Every row comes from one small tree of marks. Brackets hold a mark, then the marks that hang from it, in the order of their numbers. Every link used is in the known rows. Which tree was each row made from?
In the rows, zero is written as 128.
Known rows
[J766 [J732 [J125 [J62 [J197 J66]]]]]: [153 105  81 165 126  93 143 102 111  77 109 141 115 128 123  87 124 163
  79 141 141 170 102 171 153 134  79 118 104 140 165 134 107 219  78 225
 120 141  52  75 159 100 144 150 133 119 147  97 118 101 120]
[J62 J197]: [130 129  79 175 135 109 145 122 126 109 125 131 110 125 142  88 112 153
  93 143 109 160  97 169 155 122 121 112  96 118 157 113 113 165 115 180
 112 155  92  93 153  93 150 134 130 126 147  95 139 103 127]
[J66 J766 [J822 J62]]: [150 151  74 189  86 103 133 102 166 172 108 125 111 129 142  93 128 179
 105 149 153 154  88 184 162 122  94 104 115 139 156  93 104 187 117 143
 113 186 104 116 119 122 108 137 150 110 128 100 102 103  79]
[J66 J125 J197]: [130 145  76 165 163 110 132 110 190 149 111 135 116 132 140  98  85 164
 115 150 109 163  99 154 145 117 120  74 102 112 158  92 122 141 109 133
 118 141  94 108 149 110 168 127 140 132 124  90 105 124 165]
[J125 J62 [J66 J822]]: [113 116  72 170  80  93 131 129 121 134 111 131 138 128 142  97 129 164
  85 143 158 153  53 167 139 121 133 101  90 124 152 134 142 184 105 157
 140 186 107  89 138  77 131 141 154 115 118  99 111 107 174]
[J197 J62]: [131 135  91 148 109 115 145 152 150 147 129 123 127 138 147  97 125 157
  83 146 127 168  99 163 149 123 118 111 110 113 161 119 122 133 101 160
 109 163  99 111 156 102 153 143 138 108 141  87 122 115 131]
[J125 [J66 J7] [J732 J766 J822]]: [127 145  70 157  90 109 128 210 142  57 124 131 138 124 151  94 160 174
  99 140 136 151  80 152 131 123 131 122  87 101 144 117 130  71 111 165
 122 160 129 143 133 115 152 132 164 133 139  97 145  93 153]
[J197 J66]: [129 138  84 153 107 106 135 135 161 129 126 124 107 124 142  94 124 161
  95 138 128 165  96 170 151 119 113 112 108 124 167  91 117 154  94 169
 112 147  95 108 155 119 138 142 138 119 126  94 104  97 119]
[J7 [J62 J820]]: [129 125  65 175 163 101 143 143 156  81 123 137 108 114 131  93 101 152
  94 157 113 162  71 171 147 114 119 103 109 124 165  99 100 167 100 154
 106 149  99  96 160  93 135 156 134 123 130  86 140 106 100]
[J732 [J197 [J66 [J125 J62]]]]: [133 127  79 139  99 111 133 111 139 130 135 137 115 112 135 103 105 161
  99 112 140 155  67 164 143 118 130  72 106 134 163  86 130 221  87 162
  78 157  96  95 171  99 142 149 138 107 119  89  64 108 155]
[J66 [J125 J62] J197 [J822 J732]]: [126 139  59 181 126 104 131 101 171 124 109 143 134 140 128  90  91 179
 105 125 128 149  77 162 130 113 148  61 104 126 146 100 129 252  93 133
 133 148 122 112 130  96 148 133 140 118 100  99  90 125 170]
[J820 [J732 [J766 [J62 J7]]]]: [135 130 105 170  78 111 144  82 130 138 164 137 108 131 162  92 135 147
  79 173 136 170 108 162 134 118 111 100  92 115 139  95 119 127 109 137
 140 154 161  96 119  42 167 136 118 132 122  84 147 114 183]
[J197 [J62 J7 J125 [J820 J732]]]: [144 103  96 175  62 107 158 104 162 158 152 124 138 130 131 111 128 142
  81 157 123 184 104 145 153 123  93 115 104 106 164 102 103 133  80 171
 146 184  82  76 171  64 146 141 127 124 148  71 156  96 154]
[J820 J62 [J66 J7] [J732 J125]]: [157 130  81 110  74 128 138 129 176 129 124 129 101 122 131  90 149 142
  85 152 154 162 104 151 122 112  90 136 110 134 160  93 125 146  99 170
  73 159  28 115 169  92 131 123 135 138 142  89 112  94 144]
[J766 [J62 J125] [J66 J197]]: [140 149  79 138 184 111 156  77 174 153 118 141  94 112 153  84 124 156
  94 159 135 170 107 176 156 131  83 105 108 108 168 107 119  88 111 152
 168 132 105  94 157  98 192 111 138  92 133  84 129 104 143]
[J197 [J62 J766] [J66 J125]]: [150 156  84 180  97 116 130 129 182 173 143 132 126 144 149 100 114 153
  93 128 103 168  94 158 153 115 129 103 107 138 167  84 114 157  94 169
 106 135  88 124 173 104 156 147 133 122 117  83  88 144 151]
[J7 [J62 [J125 J66] J820]]: [118 110  64 196 141  95 155 159 162 113 117 136 119 109 123  96 119 148
  88 153 124 165  53 167 153 122  89 100 103 116 170 118  94  97 104 157
 145 168  67  73 167  83 139 144 143 123 147  74 140  89 110]
[J7 [J62 J125] J732]: [118 117  72 177 180 100 149 112 154 114 117 125 102 122 136  83 108 152
  89 159 146 159  70 188 155 128  80 104 107 106 169 102 108 165 121 111
 124 156  83  66 162 118 137 140 157 114 149  84 103 104 109]
[J820 [J62 J7]]: [121 131  87 153  93 121 147 101 144 148 145 120 124 133 155  98 133 148
  95 150 133 166 119 152 142 122 122 106  96 103 157 106 132 109 103 155
  94 177 122 107 147  97 167 127 132 129 153 101 120 112 194]
[J125 J732]: [129 148  84 162 145 113 127 143 152  77 113 130 117 128 140  85 125 160
  93 154 121 157  87 166 139 125 129 108 100 104 155  93 117 150 105 147
 107 151 124 114 147 116 144 137 132 116 155 103 132 103 142]
[J125 [J62 J7 J766] J66]: [ 99 115  82 206  94  98 141  88 141  86 133 133 131 121 143 103 129 158
  93 133 137 155  79 150 142 121 113 104  79 106 146 116 138  95 112 159
 152 164 141  78 143  51 158 135 144 123 133 103 110 107 238]
[J732 J766]: [133 141  95 173 113 114 134 143 126 115 129 133 105 128 156  87 121 166
  88 158 122 158 105 170 133 125 117  97 102 123 148  96 126 131 112 142
 113 145 135 126 134  96 162 139 141 129 141  91 111 124 135]
[J820 J66]: [130 142  85 151 116 109 131 142 159 103 123 124 102 117 145  85 117 158
  93 138 129 160 104 166 151 118 110 116 109 118 155  88 125 167 110 157
  99 139  97 101 156 103 138 135 138 114 133 102 107 104 141]
[J7 J66]: [137 135  94 180 130 135 143 110 145 142 113 121 115 140 145  99 117 162
  95 159 108 161  90 178 122 126  90 109  99 111 139 117 121 124 106 120
 120 155 120 110 145 118 140 131 127 120 133  91 107  97 155]
[J66 [J7 J732] [J766 J62]]: [126 140  64 148 136 105 136 125 158 123 121 116 106 124 156  94 127 157
 103 154 159 167  89 191 168 123  86 130 109 110 154 119 112 138 131 145
 108 170  92 101 150 112 128 134 161 109 103  94 123 110  67]
[J766 [J66 J125]]: [128 138  72 127 140 129 138  89 158 154 135 138 104 137 150 101 108 164
 104 147 116 153  86 161 151 114 140  90  96 128 167  86 131 161 110 133
 103 140 102 122 150 107 164 125 144 111 120  87  97 126 182]
[J766 J66 [J732 J822]]: [131 134  60 123 137 131 134 106 130 120 129 127 130 140 150  99 125 179
  93 157 134 166 121 158 169 133  97 130  89 122 163 115 126 125 103 163
 142 153 111  95 135 126 161 132 163 103 133  97 118 110 174]
[J62 J7 [J125 J732] J197]: [136 123  92 202 139 102 155 102 138  58 134 129 115 122 139  84 134 146
  92 145 115 167  94 161 155 137 105 111  88  87 155  95 107 149 100 188
 125 157 114  85 157  95 157 125 123 122 181 101 169  87 157]
[J66 J7 J125 [J822 J62]]: [161 139  62 141  88 105 124  89 149 131 127 134 124 142 155  92 118 170
 112 148 151 147  62 175 127 116 131 101 117 138 148  64 126 193 113 153
  92 163  80 127 139 130 116 131 155 124  92  96  92 137 139]
[J820 [J62 J7 J766] J66]: [137 156  86 186  88 121 130  96 164 112 147 122 110 120 159  88 136 141
  94 139 121 162 135 149 140 120 111 124  94 116 154  78 133 120 114 163
  87 146 115 110 162  83 165 127 131 131 150 110 104 124 220]
[J732 [J125 J66] J197 [J822 J62]]: [132 134  65 123  85 124 169 126 143 116 112 132 119 102 130 101 164 172
  97 120 162 150  95 159 158 124  64 106 108 127 159 130 120  67 123 150
 123 191  52 106 124  93 157 129 149 123 158  85 107  61 144]
[J820 [J66 J7 [J766 [J732 J125]]]]: [154 118  72 142 132 109 131 151 170  90 104 123  96 124 137  94 137 169
  96 155 157 178 115 171 165 131  31 142 114 135 156  93 103 140  98 200
  85 159  48 113 155 117 119 137 155 121 141 103 113 108  80]
[J66 J7 [J125 [J732 J766]]]: [150 148  84 157 126 113 115 163 146  67 132 143 116 137 156  89 123 166
 103 156 116 150  77 161 115 120 151  92 100 116 144  67 124 157 105 151
  75 134 129 156 148 120 151 135 146 136 127  95 119 142 150]
[J197 [J66 J125 [J766 [J62 J820]]]]: [150 155  64 178 103 104 133 128 185 179 131 135 111 119 142 105 107 148
 109 136 115 176  90 174 184 112 122  91 110 140 165 109  84 178  88 184
 115 152  84 116 161 104 140 150 126 122 100  79 124 107  49]
[J62 [J125 J732] J820]: [146 139  78 183 143 105 136 139 155  64 108 134 125 115 127  88 124 150
  91 157 114 166  86 163 147 133 106 114 105 106 163  94  97 145  90 170
 130 155  91 100 172 120 142 139 133 116 167  90 144  96 104]
[J820 [J62 J197 J766] J732]: [155 154  80 205  88 130 132  82 142 160 140 137 118 130 136  88 116 136
  85 154  94 159 111 148 129 113 122 121  83 138 160 112 107 157 122 165
 113 162  75  86 163  71 148 124 121 143 158  89 128 122 180]
[J820 J62 [J732 J822]]: [138 150  68 146  72 138 136 113 162 194 133 122 141 135 136  99 129 154
  93 147 137 162 114 137 139 115 129 116  88 118 158 130 120 125 102 142
 132 182  88  84 143 108 147 128 142 138 154  85 118  81 158]
[J62 J125 J766]: [138 145  79 205 150 119 140  83 164 111 119 131 111 124 146  86 120 152
  91 150 123 165  97 166 145 135  80 121  99 119 158  82 112  88 114 151
 157 149 100  83 163  99 155 128 139 123 162  89 100 119 142]
[J766 J66 J732]: [134 121  77 129 146 122 129  98 131 119 129 132 112 139 152  95 115 172
  86 172 128 166 116 169 153 131  90 123  94 128 166  97 125 145 107 157
 119 148 104 100 144 112 154 132 151  98 128  98 109 136 185]
[J732 [J197 [J66 J822]]]: [144 136  78 139  85 114 133 124 126 136 137 124 105 114 152  99 131 156
  88 135 139 166  90 181 146 123 103 110 104 145 168  73 127 212  92 169
  84 178  85 129 154 100 127 148 136 111 117  95 104 118 131]
[J822 J62]: [142 143  83 157 106 105 139 100 158 117 117 130 113 124 140  85 123 172
 101 148 141 149  94 173 143 121 105 103 120 120 155  94 115 137 120 138
 117 153 100  99 135 120 136 134 142 110 138  97  95 100 131]
[J820 J732]: [130 127  85 157 102 118 134 105 162 152 128 128 115 133 131  98 112 154
  88 161 125 162  93 154 138 114 110 110  96 120 157  95 114 152 108 135
 129 165  98  82 144  84 129 134 133 127 136  85 123  99 153]
[J7 [J66 J125 [J766 J62 J732]]]: [158 144  79 200 141 137 130  92 148 204 119 128 124 156 154 102 103 161
  98 176 113 179  98 187 152 133  62  93  95 129 133 130  90 138 107 134
 124 166 121  96 133 122 141 137 124 109 115  86 108 129 117]
[J822 [J732 J766]]: [120 143  84 179 103 121 141 153 137  95 134 136 111 132 144  83 126 176
  87 138 113 151 110 171 132 120 121  93 108 125 143  96 118 151 112 132
 119 142 143 139 121  90 155 136 135 123 135  93 101 118 142]
[J766 [J732 J197]]: [135 119  81 139 132 123 130 124 106 104 131 128 119 124 149  96 112 161
  84 157 129 172 113 170 145 137  69 112 100 129 156  89 119 147 110 156
  92 180  91  92 149 100 142 146 141 102 144  97 103 134 166]
[J732 [J197 [J66 J125]] J822]: [136 147  64 129  93 129 141 132 159 150 144 126 121 118 144 109 117 162
 110 108 128 163  93 155 165 119 121  90 100 130 162  87 121 161  93 164
  96 164  84 115 157 120 151 142 144 120 126  84  88  95 135]
[J7 J732]: [115 130  77 153 129 108 132 114 135 110 118 117 115 131 144  94 110 160
  94 155 133 156 101 177 156 123 104 116 100 107 161 109 127 168 126 117
 112 160  92  94 148 113 139 137 155 120 131  95 102 114 145]
[J822 [J66 J125]]: [123 136  84 179 127 127 132 121 140 170 127 119 120 140 149  97 101 150
 104 147 111 158  73 157 142 121 108  82 100 108 133  97 125 112 115 132
 105 154  85  95 150 102 148 143 131 143 151  88 102 125 177]
[J66 J7]: [128 124  75 134 130 110 136 135 149  89 124 125 115 129 149  95 124 161
 101 148 140 159  82 167 132 122 114 126 106 112 153  88 127 112 109 168
 104 162  95 110 157 115 134 132 151 122 121  96 120 113 124]
[J197 [J62 [J125 [J732 J766]]]]: [156 151 111 188 110 112 141 181 143 112 124 135 122 132 150  80 147 160
  74 159 124 166  99 169 134 140 113 103 108 106 157 104 112 131  94 155
 119 149 131 133 159 111 170 140 135 108 178  84 128 122 114]

Which tree is each row?
[130 112  86 130 143 120 158 105 117  76 110 139 100 104 130  97 131 159
  84 133 161 158  83 167 136 130  87  94 108 128 158 114 131 164  96 157
  94 172  80  98 154  73 157 144 134 111 158  92  92  91 133]
[J732 [J125 J62] J197]
[145 149  68 188  89 109 124 124 184 207 126 125 109 140 144 106 112 166
 110 136 130 168  78 175 173 115 121  89  98 148 166  83 107 225  88 164
  99 173  86 130 142 122 117 144 145 130 109  91  93 117  83]
[J197 [J66 J125 J766 J822]]
[125 146  73 203 183 117 148 163 156 102 114 119 122 119 135  79 134 153
  97 147 134 159  57 165 150 136  79 101  99  82 140 108 104  84 104 141
 138 151 111  78 155 129 139 146 138 130 198  90 147  69 124]
[J7 [J62 [J125 [J732 [J822 J66]]]]]
[149 144  88 230 145 119 145  71 170  94 116 130 121 125 144 110 104 157
 110 162  71 173 123 160 126 123  72 109  92 104 139  98 113  94 103 143
 140 140 131 122 154  87 168 128 121 137 126  94 139 112 215]
[J62 [J7 [J66 J197]] J766 J820]
[141 150  54 191 155 118 127 127 195 184 104 125 138 144 136 107  86 186
 124 149 122 178 128 149 182 128  78  87  90 117 152 118  99 124 104 159
 143 165  95  91 130 138 157 132 162 132 137  93 107 109 121]
[J66 J125 J197 [J766 [J732 J822]]]
[142 161  90 211 116 116 132  84 141 129 118 123 114 124 149  83 125 162
 101 148 118 145  90 169 133 126  71 109 115 117 132  86 116  77 138 130
 124 146  94  98 141 104 138 142 133 130 156  98  91 122 178]
[J822 [J62 J766] J66]
[141 121  65 117 146 137 152 119 114  89 117 128 121 123 142 101 136 165
  86 147 150 177 127 159 158 142  47 124  98 129 156 117 117 114  98 174
 117 183  65  96 137 105 160 142 145 120 164  92 119 100 140]
[J766 [J732 J125 J197 J822]]
[118 116  73 171 103 119 133 164 133 155 121 122 121 118 135 112 128 170
  90 147 135 174 104 167 174 133  46 106  90 130 160 120 105  99 121 164
 108 212  74  90 141  85 130 141 152 106 149  93 106 115 141]
[J125 [J66 [J766 [J732 J197]]]]
[139 156  73 214 117 117 149  69 177  88 120 136 116 125 132  74 134 174
  97 128 129 146 100 174 137 129  70 109 122 128 150  75  95 114 123 135
 159 142 105  95 137 112 138 122 135 105 151  93  73 106 133]
[J822 [J62 J125 J766] J732]
[137 119  76 224 116  92 143  68 110  31 138 140 127 112 136  97 106 147
  95 130  98 160  95 152 150 121 129 112  89 117 150 110 114 190 100 208
 131 147 117  76 168  52 157 147 128 132 136 102 148 113 187]
[J125 [J62 J7 J197 J766 J820]]
[137 143  60 133 167 120 134 107 160 126 114 131 127 134 145  99 109 185
 104 159 125 171 137 155 166 130  84 119  92 113 164 117 125 109 103 163
 151 139 107  99 135 129 179 124 165 106 134  98 123 109 188]
[J766 [J66 J197] [J732 J822]]
[139 118  72 185 118  92 139 119 106  60 117 140 125 111 123  92  99 154
  93 132 109 156  80 162 150 122 142 104 101 124 156 134 110 224  96 199
 119 152  89  77 171  81 142 151 133 121 139  94 140  95 115]
[J125 [J62 J197 J820]]
[156 165  68 176 116 105 140 121 142  63 115 132 131 121 130  76 134 174
 106 127 121 144  95 163 160 125 130 113 105 106 151 120 100 171 117 178
 122 146 108 101 132 135 140 132 140 116 161 105 146  69 118]
[J125 [J732 [J822 [J62 J197]]]]
[152 145  99 165 103 102 141 175 179 125 124 126 126 129 137  87 146 155
  81 138 129 173  90 169 154 135 104 115 114 106 174  95 105 151  76 183
 120 151  92 116 179 132 145 144 133  98 160  86 122  93 101]
[J197 [J62 [J125 J732]] J66]
[129 117  83 157 130 109 137  77 118 104 148 126 128 141 169  90 125 150
  82 174 146 183 116 170 155 136  81 119  96 106 143 109 115 110 104 173
 142 160 137  78 131  82 163 140 128 108 122 101 147 130 182]
[J766 [J62 J7] J732]
[145 143  78 128 128 127 141 121 160 109 143 133 110 135 161 100 142 161
  89 146 120 160  94 164 138 119 115 142 106 127 168  84 135 101 109 174
 101 139 101 143 173  94 161 128 154  96 112  91 116 145 168]
[J197 [J62 [J766 [J66 J7]]]]
[148 118  79 178 100 114 140  94 161 138 123 133 124 119 121 101 110 146
  87 162 121 171  89 154 145 123  91 113 102 122 163  96  96 145  93 152
 157 172  61  67 167  87 129 137 132 128 150  73 134  91 117]
[J62 J125 [J820 J732]]
[148 133  70 137 155 109 121  92 141 141 114 135 115 139 154  94 109 176
  92 180 126 171 121 173 147 131  89 116  94 134 166  92 131 187 103 159
 129 147  98 119 135 110 161 127 156 102 115 102 123 150 196]
[J766 [J66 J197 J822] J732]
[161 156  64 163 115 135 113  70 115 157 135 134 125 147 169  90 131 157
  78 178 124 164 124 168 137 133 107 137  83 155 168  91 132 168 111 164
 104 162  97 125 147 103 160 128 148 108 130 104 100 179 219]
[J820 [J62 [J766 [J66 J822] J732]]]
[127 144  86 177 106 104 146 107 177 136 142 118  94 111 157  91 136 151
  99 138 149 176 113 172 183 119  87 112 108 108 148  99 110 138 112 172
 113 158 136  97 139  74 147 134 127 107 127 104 138  87 115]
[J820 [J66 [J766 [J62 J7]]]]
[173 142  83 214  89 122 123  84 140 184 100 121 128 152 146  97 122 186
  98 179 134 165 102 197 141 137  42 113 108 142 136 115  98 189 110 131
 120 185 110 112 114 145  99 139 144 106 124 100  92 116 116]
[J7 [J66 [J766 J732] [J822 J62]]]
[157 123  82 172  80 106 133 118 173 120 126 128 115 108 119  92 112 142
  86 150 123 170  97 154 149 118  85 121 109 125 163  84  99 182  94 162
 137 153  54  68 179  85 121 137 131 121 149  79 126  83 125]
[J62 J125 [J820 J66 J732]]
[116 135  83 146 114 119 136 177 137  83 122 131 118 107 136  99 143 155
  87 137 125 155  73 161 143 124 107 100  91 108 160 107 124 115 118 146
  93 185 100 120 150  84 147 136 134 109 155  97 127 102 178]
[J125 J66 [J732 J197]]
[113 131  69 194  82 107 136 151 162 188 113 120 122 129 143 108 135 165
  96 147 142 164  74 171 169 120 102 109  87 132 160 123 115 140 116 153
 129 204  91 118 126  86 121 136 153 127 128  95 125 103 108]
[J125 [J66 J766 J822]]
[131 124  78 168 140 123 133  50 133  92 152 133 113 140 162 101 124 165
  89 169 117 170 128 158 156 132  80 132  83 121 159  73 129 111 112 164
 132 140 136 101 140  83 169 129 145 107 131 105 120 151 247]
[J62 J7 [J766 J66 J732]]
[132 143  67 142 107  95 134 134 169 141 126 114 102 119 152  96 135 158
 104 141 158 168  90 196 176 119  84 133 115 119 164 109 106 159 113 169
 100 162  79 113 160 125 119 141 160 106  94  94 112  99  45]
[J197 [J66 [J7 J732] [J766 J62]]]
[144 145  82 149  60 133 144  99 131 170 137 115 126 111 134  99 133 165
 100 134 141 149  89 151 140 120  69  99 110 113 132 100 118 106 125 120
 118 184  75  78 133  94 123 144 136 128 162  84 104  72 170]
[J820 [J732 J197 [J822 J62 J66]]]
[136 130  98 202 112 113 158  90 161 128 148 124 127 134 157  97 138 147
  84 145 128 178 111 156 153 137  81 120 100 103 158  87 119  78 101 168
 148 162 116  96 166  79 172 131 134 116 159  88 123 123 174]
[J197 [J62 J7 J125 J766]]
[134 137  75 130 118 129 155 133 102  86 122 126 102 109 152  98 145 165
  87 139 150 157 126 172 155 132  77 109  97 126 156 120 132 145 121 125
 100 168  81 131 130  96 174 140 158 134 158  84 102  98 125]
[J7 [J732 J125 J197 J766 J822]]
[137 115  63 118 128 108 140 107 126  83 109 121 108 136 153  95 139 156
  90 162 168 160  83 185 138 126  86 140 103 128 161  97 135 192 111 150
  98 176  41 133 145 109 126 134 164 132 115  96 120 122 113]
[J66 [J7 [J732 J125]] J822]
[153 139  61 164  98 118 148  90 156 151 131 132 137 117 135  94 127 141
  86 153 139 177  96 154 161 126  98 122 101 115 155 128  90 113  93 169
 197 168  81  54 155  87 149 135 132 121 139  70 159  70  91]
[J766 [J62 J125 [J820 [J732 J822]]]]
[118 136  69 172 118 121 135 114 132 154 120 119 145 134 142  98 105 165
 108 123 136 151  64 145 149 124 131  78  94  98 126 132 136 131 101 142
 134 155 108  75 146 110 151 148 148 137 149  91  94  91 176]
[J732 [J822 [J66 [J125 J62]]]]
[146 113  82 230 144 106 145  49 118  81 143 131 124 135 150  87 117 148
  86 160 111 180 125 161 158 147  52 130  83 115 151  89 101 117 111 204
 157 153  93  55 159  83 161 130 134 125 167  99 142 133 194]
[J62 J7 J125 J197 [J766 J732]]
[138 162  98 209 140 116 137 142 166 160 116 118 125 129 151  93 113 153
  96 150  95 170 110 156 139 127  73 106 108 101 139 108 124  58 118 150
 130 142  94 114 163  84 177 142 131 134 160  91 122 137 187]
[J822 [J66 [J197 [J62 J766]]]]
[117 116  91 178  91  95 132  85 106 103 143 132 123 137 155 100 102 167
  98 145 140 149  93 163 143 120 140  68  89 107 144 104 146 219 112 112
 102 146 149 102 135  83 169 143 158 132 121  95  80 132 217]
[J66 [J125 [J62 [J7 [J732 J766]]]]]
[109 104  81 187  80 102 154 100 140 152 136 121 131 130 155 103 146 152
  87 148 153 171  78 163 156 133  87 111  84 106 156 102 130 103 103 164
 158 198  97  87 138  75 146 124 147 127 140  92 138 100 188]
[J62 J7 [J125 [J66 J822]]]
[121 138  65 188 100 103 142 157 161 154 118 129 123 110 138 105 130 150
  94 148 127 173  83 172 181 118  99 108  99 123 159 150  91  92 115 176
 147 186  88  99 144  71 145 142 135 117 121  84 155  95  77]
[J125 [J66 [J766 [J62 J820]]]]
[147 114  83 194  99  92 153 107 140  65 143 126 110 102 137  91 119 138
  94 129 107 173 112 158 173 127  90 120 103 107 159  93 102 179  97 217
 121 147  71  76 181  78 149 134 126 127 155  95 161  83 145]
[J62 J7 J125 J197 [J820 J66]]
[134 142  69 222 184 106 145 110 146  71 133 142  94 119 139  79 104 146
  91 147  95 157  72 175 145 116 110 110  94 132 159  95  99 162 127 168
 110 130 106  89 161  77 147 142 128 130 146  93 139 124 136]
[J7 [J62 J197 J766]]
[127 113  84 142 104 109 152 170 134  86 116 138 105 123 150  97 159 163
  86 153 148 158  84 164 126 122  88 118  99 126 151 116 130  55 112 170
 112 162  76 144 136  80 162 130 152 147 137  86 125 111 139]
[J732 [J125 [J66 J7]] J766]
